Every row comes from one small tree of marks. The marks that hang from a mark follow it in brackets, in the order of their numbers. Every link used is in the known rows. Which tree was each row made from?
Known rows:
J_547(J_99 J_117(J_154 J_572(J_182))): [ 18.4  20.5  11.5 -24.8   8.1  25.1  27.2  18.7  16.4   9.2 -24.6 -15.5
 -14.4 -15.8  -9.1  12.0 -15.2  11.2   7.1   9.6  28.2  -3.3  -1.3 -29.8
  40.0 -17.4   5.1   5.6   6.8  37.3 -25.2 -31.2 -18.5]
J_547(J_99 J_117(J_182 J_572) J_154): [ 41.8   9.6  23.7   4.5  11.0  14.6  21.8  21.8  12.4  19.6 -21.6 -33.7
 -19.5  -0.9   1.3  16.6 -18.8   7.5   5.6 -12.2  17.2  -3.4 -14.0 -41.4
  34.9 -19.7  21.3   7.1  26.4  46.7 -13.0 -28.1 -10.7]
J_99(J_117(J_154(J_547) J_182) J_572): [-47.3  13.5   0.1   1.0   6.5   1.4  30.9  11.5  35.9  24.1   3.3 -44.9
  14.8 -38.7  -5.1  31.8   7.2   0.1  -8.3   0.9   9.9   6.5  -9.9  -4.9
  25.7 -27.7 -16.1   0.3  20.2  23.6   9.8 -12.9  -6.9]
J_182(J_117(J_99 J_154(J_547) J_572)): [ -5.1  11.9  25.8   0.5   8.2  19.5   2.7  18.9  51.1   8.7  -8.1 -30.0
  -2.7 -45.7 -17.2  28.6  -1.2 -11.9  12.6  12.1  58.3 -12.7  -1.1  -0.2
  64.6  -4.4 -25.6  -5.3   6.2   2.7 -52.9  -9.6 -24.1]
J_547(J_99 J_117(J_154 J_572)): [ 28.0  21.1  23.0 -11.6  10.1  26.2  25.4  25.0  27.4   0.6 -14.2 -23.2
 -17.1 -10.3  -5.1  11.7 -10.6   9.1   8.6   4.3  36.8 -13.3 -10.1 -29.2
  41.2 -15.3  -4.0   4.1   0.8  34.4 -11.3 -23.8 -19.0]
J_99(J_117(J_154 J_182) J_572): [-34.4  21.0  -0.5  -6.4   5.8   6.8  38.5  12.5  33.0  17.3  -1.7 -39.8
   8.3 -37.5  -0.4  17.8  -3.1   9.7 -13.2  14.2   0.7   5.3  -2.7  -5.9
  17.4 -27.1 -17.6  -2.9  19.6  11.9  32.4 -14.3 -15.0]
J_117(J_99 J_154 J_182 J_572): [ -6.5  22.0  27.7  16.1  10.7  26.6  27.8   6.4  60.1  18.9 -23.4 -30.4
 -19.1 -50.0  -4.3  11.3 -15.6  -6.9  -2.5  28.5  42.8  -2.7   8.5  -1.3
  40.9 -14.6 -33.2  -0.8  22.8   4.0 -34.5  -7.4 -19.7]
J_154(J_547(J_99(J_117))): [ -1.0  -1.0   3.0  -7.5  13.6   6.6   8.8  14.1  -1.8  16.2   7.6 -13.3
   2.6   0.7  -7.3  24.1  14.4  -2.8   8.6 -28.2  13.0 -14.4 -13.5 -30.1
  23.9   3.7  -8.5  -6.0   2.8  26.8  -6.8  -8.9   0.3]
J_154(J_117(J_99)): [-10.9  12.5  16.0  -8.8  15.4  12.2  19.5   9.4  23.8   7.1   4.7  -4.0
 -16.5 -32.8  -7.5   6.1   8.7 -13.8   5.9  -3.3   3.3  -7.7   1.0 -25.2
   1.3  14.7 -17.2  -4.6 -12.7  -8.2 -10.7  -8.1 -25.0]
J_117(J_154(J_547) J_182 J_572): [-23.2   3.3  17.9  11.6   1.3  10.4   3.6   7.2  50.1  12.2 -10.2 -32.2
  -4.2 -38.1  -7.6  21.3  -3.9 -12.1   4.2   2.7  30.9   4.2  -5.5   1.0
  45.9 -28.0 -17.4  16.5  23.2  30.5 -43.0  -7.9   6.1]
J_154(J_117 J_547): [-27.7  -5.7   7.5 -10.9   4.7  -3.0  -2.3  11.3  15.4   2.5  17.8  -7.3
  -2.8 -20.4 -10.6  18.1  22.4 -19.9  11.1 -29.7  -6.3  -0.7 -14.3 -22.4
   6.7   3.3  -1.7  12.0 -10.8  18.0 -24.4  -9.3  -1.6]
J_547(J_154): [ 23.8  -7.4   3.6   5.3   8.5   0.3  -1.1  13.3  -4.2   1.5  -3.6  -5.9
  -5.2   2.1   3.0   8.4  -9.5  -1.8  13.1   0.9   2.5  -0.9  -8.6  -7.9
   0.1  -3.7  14.7  10.7   5.1  -4.0   3.3 -13.8   0.2]
J_182(J_117(J_99 J_572)): [ -0.3  11.7  29.1  -2.5   3.2  11.6   4.8   4.3  32.9   9.5 -11.8 -20.8
  -2.9 -33.2 -10.1  11.7  -5.6  -3.1   2.4   6.0  33.4  -9.4   6.5  -4.2
  43.6   3.5 -15.7 -15.0  10.8  -2.1 -32.4  -1.7 -26.6]
J_117(J_182 J_572): [-17.5   2.4  21.7   7.9  -4.4   4.2   4.6  -8.0  30.0  12.5 -15.7 -20.6
  -5.9 -21.1   0.7   3.4  -9.7  -2.9  -7.5  -3.9   2.6   7.6   2.1  -4.9
  20.6 -20.1  -7.8   4.9  26.5  26.6 -21.4  -0.2   4.2]
J_99(J_117(J_154) J_572): [-30.4  17.0   5.0 -14.7  13.0   6.7  36.4  13.0  24.5   9.1   4.8 -28.4
  12.3 -30.2  -0.5  18.1   1.7   9.0  -3.2  14.2   8.9   0.1  -5.7  -4.6
   9.3 -21.9 -16.9  -0.4   1.3   1.4  37.7 -13.4 -17.5]
J_572(J_182): [-10.6  -0.9 -13.0 -14.3  -1.4  -1.4   1.2  -7.9 -11.2   8.6  -9.9   9.3
   2.3  -7.5  -3.8   0.7  -5.7   2.9  -0.4  10.6  -8.7  11.5   8.1  -2.8
  -1.6  -2.5  13.4   2.6   7.3   5.1 -16.0  -9.9   1.3]
J_99(J_117(J_154 J_572)): [-17.2  11.3  29.1 -24.0  13.7  14.8  24.7  18.7  23.6   5.4  -6.3 -11.7
  -6.7 -33.7  -2.5  10.0   1.7   1.4  11.1  11.2  18.2  -5.7 -11.0 -17.9
  16.5 -20.4 -25.1   7.8   4.7  12.6   9.8 -13.1 -10.7]
J_117(J_572): [-13.6  -0.3  25.1  -2.0   0.9   4.5   3.0  -4.7  19.4   0.5  -8.7 -11.2
  -2.5 -11.2   0.3   5.2  -3.3  -1.7   4.0  -5.4  11.0   3.7  -0.8  -2.4
  12.3 -13.3  -9.4   6.4   6.7  13.7 -15.1   1.8   1.2]
J_117(J_99 J_182): [ -3.8  14.4   4.2  19.4   6.7   8.9  16.6  -2.9  25.3  23.5 -13.4 -14.9
 -10.0 -19.5  -1.1   2.8  -7.4  -2.3 -10.8  13.7  11.4  -0.4  11.2  -2.7
  15.3   6.7 -12.1 -12.7  19.1  -2.7 -21.2   1.7 -13.9]

Which tree is each row?
[  0.2  23.2   2.7   2.5   4.4  17.5  20.1  16.1  44.8   5.1  -4.9 -37.9
   7.6 -44.7 -12.9  20.5  -8.3   2.1  -4.8  29.0  43.9  -9.4  10.1  12.4
  46.4  -0.5 -15.5 -18.8   4.4 -18.9  -6.7 -10.5 -38.7]	J_182(J_117(J_99(J_572) J_154))
[ -3.2   0.6  31.1 -14.1  18.7  13.9  25.3   9.3  22.5  16.5 -14.0 -13.0
 -19.9 -41.3  -6.2  15.9  -8.6 -13.3  21.8   1.7  10.3   4.6  -5.4 -34.2
  10.0  -1.5   2.4  13.5   4.1   0.5 -30.1 -26.2 -20.8]	J_547(J_154(J_117(J_99 J_572(J_182))))
[-51.2  13.4   7.9  13.4   9.9   2.3  25.9  -0.7  52.3  26.1   6.9 -40.7
   1.5 -46.1 -10.5  31.5  12.6 -19.5  -8.4 -17.3   8.3   6.1   0.3 -16.9
  24.4  -3.2 -16.5  -5.3   9.3  17.7 -29.2  -5.0 -18.6]	J_154(J_117(J_99(J_572) J_182) J_547)
[-13.2  16.9  23.3  -8.1  15.0  25.0  27.9   0.1  41.9  16.4 -27.3 -11.7
 -13.9 -46.9  -8.1  11.0 -14.0  -2.5   8.5  35.6  42.7   3.3  13.3  -2.2
  33.0  -9.6 -19.7   1.0   8.6  -4.5 -41.4 -13.3 -21.1]	J_117(J_99 J_154 J_572(J_182))
[ -5.9   6.7 -16.3   0.1   7.1  15.3  13.6   9.0  25.9   9.2  -5.1 -26.9
   5.8 -23.8 -12.1  31.1  -6.4   0.7   0.9   3.5  31.5  -1.2   0.5  -2.6
  38.8 -11.8  -1.2   1.4   4.4  13.9 -21.1 -19.4  -8.0]	J_117(J_154(J_547(J_99(J_572(J_182)))))
[ 33.1  -2.4  21.2  -2.9  10.2  20.0  17.7  25.6  25.6   6.6  -6.6 -30.4
 -25.7 -31.2  -2.9  16.2 -12.1  -8.6  11.7 -27.0   6.5 -13.8 -13.4 -48.8
  29.4  -8.4   7.8  11.1  18.2  25.9 -12.4 -30.0 -13.8]	J_547(J_99 J_154(J_117(J_182 J_572)))
[-18.0  11.4 -16.1 -16.0  -7.7   3.2  13.0   2.2  20.2   5.4  -7.6 -27.2
  17.7 -37.4 -11.2  17.9 -12.7   9.2  -9.1  22.4  12.5   9.8  11.0  13.6
  30.2 -13.3  10.1  -4.7  12.5  -1.0  -6.3 -19.3 -20.8]	J_99(J_572(J_182(J_117(J_154))))
[ -4.1  -8.2  23.6 -22.8   9.4   5.0  11.4  11.2  10.9   6.3  -7.4  -8.1
 -13.4 -33.4  -5.4  13.3  -6.2  -9.4  21.5  -9.0  -6.1   7.8 -10.3 -33.8
   6.5 -12.1  14.4  24.7   5.4  12.7 -19.4 -29.4  -7.2]	J_547(J_154(J_117(J_572(J_182))))
[-30.9  16.6   0.2   5.4   8.8   6.6  30.2 -18.5  23.5  24.5 -15.0 -17.8
   9.9 -24.3  -3.6  15.5  -9.8   4.0 -11.0  18.3  15.3  12.9  18.8   5.2
  10.7  -2.7  -6.0 -16.1   8.5  -9.8 -12.6  -1.2 -21.0]	J_117(J_99(J_572(J_182)))
[-33.1  19.1  10.0   6.6   6.2   9.7  32.4   1.0  47.6  19.4   1.7 -34.7
  -6.1 -46.1  -6.1  14.8   2.1  -7.3 -15.1  -3.6  -1.3   2.6   7.0 -17.4
  11.1   0.4 -15.4  -9.0   9.4   3.4  -4.9  -8.0 -28.4]	J_154(J_117(J_99(J_572) J_182))
[  9.8  25.9 -12.5 -12.3   6.0  18.6  36.1  14.0  13.1  12.0 -13.4 -28.2
  -0.5 -12.9  -7.8  19.7 -14.9  18.4  -5.3  15.0  21.1   4.0   3.7 -19.7
  31.6 -15.7  12.4  -3.9   3.9  27.6   1.8 -30.4 -26.0]	J_547(J_99(J_572(J_182)) J_117(J_154))
[ 21.7   6.7   5.6   7.6   4.4  -3.3  11.6  18.6  -2.9  16.6 -12.2 -19.2
 -10.2   5.4   4.0   8.2 -10.2   4.5   3.8   4.4  -4.9  10.5 -13.1 -23.3
   9.0 -14.4  32.3  13.9  20.9  29.7  -2.8 -23.3  -5.6]	J_547(J_117(J_182) J_154)
[-43.5  13.1   1.9  -2.5   0.7  -4.3  31.5  -2.0  17.3  24.1  -0.9 -33.8
  14.7 -23.0   3.2  15.6   3.0   7.9 -19.3  -4.1 -16.6  10.3  -2.6  -9.7
   6.3 -21.8  -8.3  -6.1  22.9  19.5  30.7  -4.3  -9.2]	J_99(J_117(J_182) J_572)
[ 17.1   6.3  -0.1   3.7  16.2  11.0  35.7  18.7   9.9  23.9  -5.5 -43.4
  -1.1 -15.4   2.4  26.6 -13.1  11.2  -4.3 -14.4   4.2  -8.3 -11.1 -33.6
  23.5 -14.0   9.7  -4.2  27.8  19.2  32.4 -23.7 -14.9]	J_547(J_99(J_117(J_182) J_572) J_154)
[-36.7  16.6  -4.1  10.7  15.5  14.0  29.3  -2.0  43.4  24.8 -11.8 -32.5
   8.1 -38.6 -11.9  33.4  -4.0  -5.5  -0.7  25.2  43.8   9.0  10.6   8.6
  34.7  -8.8 -14.4  -4.3   6.0  -3.6 -34.5 -11.0 -18.8]	J_117(J_99(J_572(J_182)) J_154(J_547))
[ -1.7   8.9  -6.6 -14.9  -1.5   4.9   3.6   0.2   1.0  16.3 -15.2  -2.3
   3.4 -26.6 -13.0   6.1  -7.8   3.2   1.3  19.6   9.8   1.3  15.3  -2.0
  26.8  15.0   7.5 -16.5  13.3  -7.2 -35.3 -11.5 -23.1]	J_572(J_182(J_117(J_99)))
[ 32.4  -1.1  -2.7  14.1  11.9  12.1  21.3  11.6   8.9   7.1  -4.5 -32.0
   1.0   0.0   0.5  24.6 -17.4   9.0   2.3 -11.1  21.0  -8.1  -6.2 -14.6
  21.4  -7.5  15.2  -4.5   8.2   2.5  19.1 -17.4 -13.1]	J_547(J_99(J_572) J_154)
[ 27.5   1.5  22.7  -3.9  17.4  16.3  25.4  24.0   8.1  20.8 -12.6 -28.0
 -16.4 -19.6   0.8  17.0 -12.8   5.4   9.5 -15.7   9.5 -12.7 -15.1 -44.4
  30.4 -14.5   1.5   4.3  29.6  29.1   7.5 -24.8  -8.7]	J_547(J_99(J_117(J_182 J_572)) J_154)
[-13.7  27.3  26.1 -14.9  14.8  20.6  34.2   6.9  31.4  18.8 -29.2 -13.1
 -14.1 -31.9  -6.1  11.4  -9.6   4.5   8.0  33.6  35.2  10.5   4.4 -16.4
  29.5 -13.9  -7.1   3.5   4.9  20.1 -37.3 -20.3 -25.9]	J_547(J_117(J_99 J_154 J_572(J_182)))
[ -3.0   9.8  17.4   6.8   3.1   8.2   8.9   8.6  21.9  20.3 -10.6 -31.9
  -4.9  -0.2  -6.1  23.9   2.5  -2.1  -1.6 -27.5  19.2   0.6 -11.1 -31.7
  45.5 -16.3   3.2   2.4  19.2  61.9 -41.7 -11.4   1.3]	J_154(J_547(J_99 J_117(J_182 J_572)))
[-36.2  15.7  11.0  14.9  11.4  -1.0  23.1  -3.4  26.6  26.3  -2.4 -31.9
  10.1  -0.8  -4.3  32.1  11.8  -2.8  -3.6  -6.7  24.9  12.3  -4.7  -6.4
  23.1  -8.4  -3.7  -7.3  -0.4  26.0 -23.1   0.3 -14.3]	J_154(J_547(J_117(J_99(J_572))))
[-19.7   5.6   5.7 -15.1  14.2   4.0  13.6  23.2   9.9   9.6   8.9 -10.1
   0.5 -22.4  -6.8  19.6  13.8  -4.4  12.5   3.5  13.1  -6.3 -17.2 -14.0
  17.4 -10.2 -17.9   6.2  -1.1  10.6   1.3 -15.9  -3.2]	J_99(J_117(J_154(J_547)))
[-13.1   2.6  14.6  -2.9  10.7   7.7  12.7   9.9  18.6  25.2  -3.8 -27.2
  -0.8 -16.4  -6.5  26.0   8.3  -5.2   1.8 -32.2  13.5  -9.7 -11.7 -33.9
  38.1 -10.3 -13.8  -2.3  23.2  43.2 -21.8  -8.7   2.8]	J_154(J_547(J_99(J_117(J_182 J_572))))
[-31.6  -0.2  21.2 -31.5   2.3   5.0  12.9  -1.4  18.3   3.3  -4.7  -2.1
  -8.7 -38.7  -8.2   5.4   2.5  -9.8   7.9  -9.9 -12.7   9.2  -0.9 -28.0
   3.9  -9.2  -1.0  13.9   1.4  19.9 -24.4 -18.4  -8.9]	J_154(J_117(J_572(J_182)))
[-10.1  -2.4  24.7 -12.1  10.2  12.6   5.9  14.2  30.2   4.4   8.7 -21.8
 -11.1 -24.4 -13.0  26.2  13.3 -17.4  14.5 -44.4  15.1 -12.9 -13.4 -40.7
  35.5  -1.9 -12.1   9.5  -3.9  35.5 -38.0 -14.7  -6.5]	J_154(J_117(J_572) J_547(J_99))
[  7.0   7.2  19.0 -13.9  -3.9  13.3  -2.4  22.0  32.2  -8.0  -6.4 -21.9
  -1.0 -39.5 -12.2  11.0 -10.0  -1.1   8.6  12.7  34.0 -10.4  -3.7   1.5
  47.8 -14.4  -7.7   2.2   8.1   3.9 -21.5 -14.4 -18.5]	J_182(J_117(J_154 J_572))
[-48.8  10.1  -3.8 -24.3   4.7  -6.0  33.4  -8.6  -1.0  23.4  -2.9 -15.7
  19.6 -21.5  -0.7  15.4   2.3  11.5  -8.1   4.3 -17.3  16.3   2.0 -12.3
  -2.8 -16.3   2.3  -5.4  13.6  14.1  21.5 -11.8 -10.2]	J_99(J_117 J_572(J_182))
[-30.8   6.9  26.5 -12.6   4.4   2.2  20.3   2.1  17.1  20.8  -8.3 -19.7
  -3.6 -27.0   1.5   6.4   0.8   1.0  -2.9  -7.1  -8.7   3.2  -6.5 -23.3
  10.9 -19.0 -17.0   1.2  27.6  29.4   2.9  -5.1  -2.2]	J_99(J_117(J_182 J_572))
[ -7.8   5.2  12.5 -13.0   4.9   6.4   7.2   3.8   8.2  20.0 -13.2 -15.1
  -2.4   1.9  -9.5  25.9   3.0  -0.4   8.8 -22.6  19.3   6.0  -8.3 -31.5
  39.1 -11.1  11.3   5.1   8.7  55.7 -48.7 -16.1   0.3]	J_154(J_547(J_99 J_117(J_572(J_182))))
[-30.3   5.4  28.4 -18.0  15.1   8.5  17.7  18.8  28.4  10.8  -0.2 -19.4
  -1.6 -32.5  -6.4  24.8  11.5  -6.5  15.6  -1.8  24.9  -4.4 -16.6 -16.6
  27.9 -21.6 -27.3  12.7   6.6  23.8 -11.6 -11.8  -2.4]	J_99(J_117(J_154(J_547) J_572))
[ 11.0   7.4  -0.9   1.8   6.7   2.7   4.5  13.7   0.1  11.4   1.2 -15.3
  -2.3  15.4  -6.3  22.2  10.3  -0.8   5.6 -24.9  16.8  -6.3 -12.5 -28.6
  28.6   1.8   8.9  -2.5  -2.5  41.0 -24.0 -11.0  -1.9]	J_154(J_547(J_99 J_117))
[-23.7  23.2  -4.5   2.9  14.2  18.8  38.5  -1.4  39.1  17.8 -17.4 -23.6
   1.4 -40.8  -7.2  19.0 -15.8   4.9  -5.1  38.0  36.5   7.0  16.4  10.8
  22.1  -7.9 -11.5  -8.4   3.5 -17.3 -12.7 -11.8 -28.2]	J_117(J_99(J_572(J_182)) J_154)
[-28.5   4.6  14.9  -1.8  16.3   4.9  11.6   9.3  30.6  12.8  10.6 -12.6
  -7.9 -29.1 -11.7  21.5  22.0 -22.7  11.3 -17.7  12.7  -5.8  -5.8 -25.0
  12.7  13.0 -18.8  -0.4 -11.5   6.1 -35.3  -5.8 -15.6]	J_154(J_117(J_99) J_547)
[-10.3  16.3   4.3   4.7   1.8   7.2  15.1   2.0  29.1  11.3  -3.4 -33.4
  12.7 -28.8  -9.1  17.9  -6.8   3.1  -9.9  10.8  26.3  -4.8  12.0   8.4
  35.7   6.2  -6.3 -25.4   6.5 -11.9  -8.4  -0.1 -32.1]	J_182(J_117(J_99(J_572)))
[  6.5   5.9 -17.7 -26.4  -6.5   6.7  -5.9  15.2   3.3   2.2 -10.2  -3.5
   3.1 -34.1 -15.9   6.2 -10.7   4.2   3.2  26.4  10.3   0.2   6.7   3.6
  28.0  -1.3  12.1   1.0  11.1  -2.3 -23.5 -25.7 -16.2]	J_572(J_182(J_117(J_154)))
[-31.6   6.1  21.2   7.3  -3.0  -7.5   2.9   1.1  23.7  19.9  -8.4 -25.9
   0.8  -6.1  -3.8  21.0   7.5  -7.0  -0.4 -17.8   9.3  15.8 -10.7 -16.1
  31.1 -21.7   3.6  10.4  19.1  56.1 -40.7  -6.2   7.9]	J_154(J_547(J_117(J_182 J_572)))
[ -8.1  10.1  17.6   5.2  -1.1  15.5  11.4   6.9  44.8   5.0 -17.3 -25.9
 -10.8 -38.9  -3.1   7.4 -13.7  -2.5  -2.1  15.7  22.2   2.4   1.9   2.2
  33.0 -27.5 -14.5  10.5  23.2  17.4 -20.9 -11.5  -2.8]	J_117(J_154 J_182 J_572)
[-25.0  20.0   4.3  27.0   4.7   7.6  31.5 -12.7  39.9  28.3 -12.8 -36.8
   4.3 -27.9  -0.8  15.0 -10.2   2.6 -22.0  12.3  15.6   9.1  15.6   6.8
  19.8  -6.1 -15.3 -17.4  22.8  -0.4  -6.2   5.6 -17.8]	J_117(J_99(J_572) J_182)
